Each row comes from the steps of one walk. Every step used is in the known rows, and no mark comes twice. Write the walk behind each row, first mark first.
Known rows
w/k: [ 0.88  0.24  0.93  0.85  0.11  1.31 -0.21 -0.21  2.74  0.28  1.19  1.35
 -1.56  1.06 -0.43  1.22  1.49 -1.04  0.59  0.81 -0.82 -0.15  1.23  0.02]
n/w/t: [-0.94  1.11  2.06 -0.08 -1.06 -0.61 -2.91  2.97 -2.91  0.88 -0.61  2.01
 -0.78  0.38 -0.61 -1.04 -0.55  1.17  1.72  1.76  2.05  1.10  3.91  0.36]
w/n: [ 0.85  1.33 -0.23  0.78 -0.32  0.55  1.04  1.91  4.37 -0.43 -0.07  0.93
 -2.86  0.00  1.15 -2.41  2.78  1.75  1.43  0.78 -3.25  1.03  1.24  0.61]
t/k/l: [ 1.84  1.10  0.26 -1.07  0.42 -1.96  1.19  0.50  0.30 -1.39 -0.58 -1.44
 -0.69 -3.13  2.87 -1.61  0.80 -1.56 -0.41  0.17  1.45 -0.02  1.17  0.35]
n/w: [-1.27  0.88  0.68  0.15 -0.86  0.59 -2.89  1.40 -0.94  0.05 -0.82  0.59
 -0.64 -0.47  1.15 -1.09 -0.21  0.81  1.89  0.17  0.37  0.38  3.27  0.70]
h/u/w/n: [ 0.00 -1.60 -1.52  1.11 -0.25  0.98 -0.13  0.77  5.03  0.85  0.26  1.14
 -1.22  0.49 -0.84 -1.05  1.06  1.61  1.03  0.69 -3.53 -0.64 -0.31  0.07]
h/l/w: [ 0.37 -2.77 -0.78  0.78  0.85 -0.44 -1.99 -0.21  0.42  0.45 -2.45 -1.68
  1.38 -0.84  0.09 -1.70  0.22  0.99 -3.04  0.03 -0.89  0.76 -2.79  0.58]
k/u/w: [-1.57  0.52 -1.09 -0.14  0.25 -0.57  0.25 -2.09  3.49  0.20  0.85  0.17
  0.84  0.05  0.76  0.63  0.40 -0.64 -0.02 -1.93  1.73 -0.54 -0.61  0.34]
u/w: [-1.02 -1.59  0.07 -0.09 -0.02  0.56  1.03 -0.18  4.12 -0.26 -0.15  0.85
 -0.27  0.29 -0.17 -1.16  0.19  0.23 -0.59 -1.35  0.37 -0.48  0.50  0.42]
k/l/u: [ 0.28 -0.28 -1.33  0.09  1.82  0.59  1.36  0.64 -3.13 -1.05 -0.98 -0.63
  1.87 -2.06  2.54 -1.51 -0.10 -1.15 -1.59  0.46 -0.16 -0.15 -0.59  0.24]
l/u: [ 0.31 -1.84 -0.77  0.20  1.99  0.95  0.96  0.52  3.10  0.10 -1.17  0.29
 -0.03  0.41  1.17 -1.34 -0.95 -1.40  0.09  1.50 -1.25 -0.32  0.42  0.39]
t/w/n: [ 0.47  3.18 -0.89  0.85 -1.50  0.09  3.56  1.91 -1.91 -1.58 -1.71  0.66
 -2.12 -2.04  1.65 -3.27  2.10  2.46  1.87  0.29 -3.64  0.95  2.75  1.13]
t/k/w/h: [ 0.77  2.02  1.75 -1.86 -0.84 -0.71  3.11  0.90 -3.25 -0.99 -0.24 -0.66
 -2.53  0.35  1.70  1.25 -0.95  0.09  1.78 -0.38  1.52 -0.03  2.15  0.18]
h/u/w/k/l: [-0.09 -1.13 -1.00  0.95  0.03  1.35 -0.95 -1.14 -2.94  0.30  1.72  0.65
  1.90 -1.12 -1.11  2.31  0.79 -0.96 -1.43 -0.32 -0.39 -1.72 -1.27 -0.63]
u/w/k/l: [-0.34 -0.53  0.10  0.44 -0.96  0.95  1.47 -0.95 -3.70 -1.13  2.39  1.20
  0.95 -1.88 -0.73  0.90  2.23 -0.03 -1.24 -1.89  0.18 -0.82 -0.26 -0.38]
n/w/t/k/l/u: [ 0.98 -0.61  0.95 -1.17 -0.67 -2.58 -0.39  2.61 -7.79 -0.31 -0.18  0.70
  0.31 -3.70  0.48 -1.66 -1.60 -1.10  1.61  2.94  1.73  0.29  3.53 -0.20]
l/u/w: [-0.75 -3.89 -1.00  0.02  0.92  1.12  2.21 -0.35  3.07 -0.09 -0.18  1.06
  0.69  0.04 -0.53 -1.47 -1.35 -0.57 -0.28 -0.09 -1.25 -1.03 -0.14  0.11]
n/w/h/l/k/u: [-1.05  3.66  0.04  0.23 -0.41  0.59 -5.44 -1.29 -4.68  0.89  0.36 -2.52
  1.60  1.37 -0.44  2.29 -1.26 -0.01  0.47 -0.55  0.86  0.61 -1.10 -0.82]
h/u/w: [-0.63 -2.31 -1.02  0.37  1.09  0.90 -1.42 -0.48  4.74  1.26 -0.91  0.45
  0.49  1.08 -0.53  0.18 -1.30 -0.67 -0.56  0.18 -0.19 -1.41 -0.63  0.11]
u/w/t/k: [ 1.18 -2.19  1.93 -1.36 -0.67 -2.55  1.87  0.91  5.20  0.32  0.54  1.73
 -2.12 -0.12 -1.83 -1.36 -0.61 -1.03  0.93  1.09  2.26 -0.21  2.25 -0.03]
l/w/k: [ 0.52 -3.07  0.36  0.78 -0.51  0.59 -1.50 -0.41  0.38 -0.20  1.23  2.16
 -0.02  0.41 -1.90  0.54  0.46  0.18 -0.17 -0.25 -2.96 -0.40 -0.58  0.38]
k/w/n: [-0.09  3.65 -0.23  0.55 -1.49  0.05  3.27  2.40 -4.25 -0.69  0.90  0.95
 -3.61 -0.36  1.42 -2.66  3.38  3.28  1.80 -0.50 -2.00  0.96  2.62  0.78]

Write each row's walk
[-0.42  1.52  1.27  0.23 -0.73  1.66 -4.83  0.51 -4.11  0.46 -0.58 -1.88
  0.50  1.54 -1.43  0.31 -1.43  0.94 -0.05  0.06 -0.37  0.60  0.00 -0.73]
n/w/h/l/k
[-0.55  2.10 -1.50  0.60 -1.34 -0.26  0.13 -1.06  3.24 -0.46  3.78  1.61
 -1.62  1.06 -2.24 -2.22  2.08  0.77  1.76 -2.13 -3.64 -0.51 -0.46 -0.23]
l/k/u/w/n
[-1.11  0.64 -0.73 -0.04  0.55  0.29  0.16 -2.74  0.14  0.69 -0.86 -2.57
  2.66  0.76  0.89  3.77 -0.35  0.19 -1.91 -1.49  2.76  0.42 -3.89 -0.56]
k/u/w/h/l
[ 0.82 -0.09 -0.10 -1.09  0.13 -1.76  1.05 -2.97  3.01  0.54 -0.60 -3.08
  1.05 -0.70  0.85  3.50 -0.96 -1.43 -0.63 -0.56  2.63  0.06 -2.63 -0.72]
t/k/u/w/h/l
[ 1.70 -2.38 -1.47 -0.52 -0.99 -1.30  4.86  0.68 -0.55 -1.88  1.52  0.46
 -1.01 -4.52  0.50 -3.20  1.29  0.31  0.92  0.35 -3.30 -0.56  0.34 -0.17]
t/k/l/u/w/n
[ 0.28 -0.67 -1.25  0.56 -1.08 -0.71  0.48  1.75 -4.58 -2.19  0.26  0.60
  0.50 -3.04  0.86 -3.28  2.67  3.11 -1.01 -1.24 -4.22  0.90 -1.47  0.85]
k/l/w/n
[ 0.06  3.62 -0.18  0.64  0.00 -0.07 -0.15  0.42 -6.20  0.49  0.41 -2.00
 -1.36  1.14 -0.60 -2.80  1.40  0.41 -1.40 -0.89  0.47  0.33  0.10 -0.13]
h/l/k/w
[ 0.53  2.31 -0.25  0.84  0.48  0.15 -0.89 -2.04  1.74  0.73  1.94  0.77
 -0.39  0.80  0.61  3.03  1.66 -1.97  1.10  0.18  0.37 -0.16  0.27 -0.01]
w/k/u
[-0.59 -2.25  0.31  0.10  0.91 -0.14 -1.39  0.90  2.92  1.94 -0.66  1.77
  0.53  2.04 -2.34  0.29 -1.54 -0.42 -0.63  1.84  1.32 -0.67  0.01 -0.21]
h/u/w/t
[-0.77 -1.44  1.38 -0.39 -0.28 -0.67  0.88  1.07  2.40  0.46  0.29  2.26
 -0.47  1.15 -2.07 -1.02 -0.15  0.51 -0.49  0.27  1.78  0.13  1.04  0.08]
u/w/t
[-1.27 -1.72  1.04 -0.75 -0.30  1.80  1.20 -0.34  2.44 -0.82 -0.32  0.58
  0.50  1.63 -0.35  1.78 -1.33  1.03 -0.44 -1.67  0.35 -0.42 -0.84 -0.12]
u/w/h
[-1.53  1.27 -0.03 -0.76 -0.27  0.84 -0.94 -2.39  1.77 -0.60  2.38  0.28
  1.14  3.00 -2.09  2.13 -1.55 -0.83  0.19 -2.83 -0.32 -1.20 -2.01 -0.73]
l/k/u/w/h
[ 0.32  3.42 -0.31  0.21  1.31  0.44 -2.69 -2.07  0.09  0.71  0.09 -2.91
  1.42  2.75 -0.01  2.35 -0.34 -1.26 -1.53 -0.50  0.62  0.41 -3.44 -0.86]
w/h/l/k/u
[ 0.18 -0.35  0.38 -1.83 -0.39 -1.45  1.58 -2.45  4.46 -0.50  0.74 -0.52
 -0.05  0.18  0.62  3.42 -1.55 -1.55  1.30 -1.43  1.91 -0.79 -0.63 -0.30]
t/k/u/w/h
[ 0.53  0.58  0.73  0.23  1.33  1.21 -0.51 -0.04  0.83  0.51 -2.59 -2.83
  0.72  1.29  1.54  2.16 -0.27  0.40 -2.22  0.62  1.18  1.26 -2.34 -0.24]
w/h/l
[-1.36  0.73  0.27 -0.38  0.01 -1.80  0.26 -0.64  1.38  0.82  1.21  1.54
  0.67  0.99 -1.14  0.71  0.08 -0.35  0.03 -0.35  3.35  0.22 -0.06  0.02]
k/u/w/t
[-1.29  1.29 -1.03 -0.14 -0.01 -0.34 -1.26 -2.37  3.56 -0.15  2.67  0.59
  0.20  1.59 -1.95 -0.89  0.03 -1.40  0.18 -2.51 -0.34 -1.23 -0.78 -0.21]
l/k/u/w
[ 1.76  2.00  0.99 -1.18  0.71 -3.79  0.06  0.15  4.13  1.00  0.40  0.35
 -1.59  0.04  0.62  0.59 -0.17 -2.84  1.64  2.14  3.25  0.51  1.82  0.13]
w/t/k/u
[ 0.07 -2.57 -0.42  1.13  0.20  1.75 -1.53 -1.34  3.43  1.56  1.49  1.80
 -0.04  1.62 -2.50  2.62 -0.27 -1.24  0.26  0.88 -1.07 -1.80 -0.37 -0.49]
h/u/w/k
[ 0.34  3.75  1.19  0.39 -0.04 -1.14 -0.11  1.78 -8.08  1.29  0.56 -0.58
 -1.44  2.05 -2.29 -2.80  1.13  0.66 -1.48  0.73  2.07  0.97  0.74 -0.47]
h/l/k/w/t
[-0.50 -2.90  0.73 -0.63  0.13  1.01 -1.02  0.22  0.17 -1.13 -1.40  0.46
  1.35  1.42 -0.36  1.28 -2.14  1.42 -1.03 -1.04 -1.83  0.12 -2.07  0.50]
l/w/h
[-0.85  1.35 -1.60  0.55 -1.06 -0.49  1.68 -0.76  3.51 -0.33  1.83  1.07
 -1.02 -0.53  0.39 -0.53  2.56  1.55  1.59 -1.43 -1.60  0.17 -0.29  0.29]
k/u/w/n
[-0.51 -1.39  0.07  0.32  0.46  1.95 -1.95  0.61 -5.04  0.83 -2.54 -1.95
  1.89 -0.09  0.94  1.71 -2.50  0.73 -0.08  1.91 -0.04  0.82 -0.50 -0.50]
n/w/h/l/u
[ 0.33  0.10 -1.06  0.33  1.09  1.35  3.15 -0.20 -6.48 -0.45 -4.43 -2.81
  2.37 -1.05  1.67  0.96 -2.44  0.35 -1.63  1.53 -0.71  0.59 -1.35 -0.03]
t/w/h/l/u
[ 1.01 -1.64 -1.34  0.95  2.41  0.68  0.52 -0.03  1.87  1.23 -2.47 -2.06
  0.81 -0.38  1.44 -1.24 -0.18 -1.14 -2.01  2.32 -0.28  0.58 -1.55 -0.01]
h/l/u
[-0.57 -1.59  0.16 -0.78 -0.04  0.51 -0.76  0.34 -6.11 -2.26 -1.15 -0.54
  3.18 -1.08  1.01  0.99 -1.01  1.70 -2.68 -2.11 -0.80  0.23 -2.97  0.36]
k/l/w/h
[-0.55 -1.53  0.48 -0.03  0.26  1.41  0.75 -0.94  0.91  0.20 -1.67 -1.93
  1.38  0.86 -0.17  1.90 -0.62  1.03 -2.35 -0.96  1.61  0.40 -2.81 -0.53]
u/w/h/l
[ 0.94  0.29  2.53 -1.14 -1.35 -2.65 -2.05  2.59 -0.38  0.72 -0.36  1.37
 -2.42 -1.05 -0.52 -1.29 -1.12 -0.52  3.19  2.76  2.28  0.72  5.20  0.23]
n/w/t/k
[-0.40  0.48  1.28  0.88 -1.53  1.49 -2.77  0.64 -2.44  0.41  1.34  1.85
 -1.19 -0.13 -0.66  1.09  0.67  0.18  2.65  0.78 -0.62  0.03  3.63  0.09]
n/w/k
[ 2.18 -1.13 -0.81 -0.99  1.34 -1.46  2.29  0.52 -0.42 -1.21 -0.70 -1.19
  0.20 -3.42  2.64 -1.68 -0.49 -2.61 -0.22  1.36  0.02 -0.58  0.71  0.09]
t/k/l/u
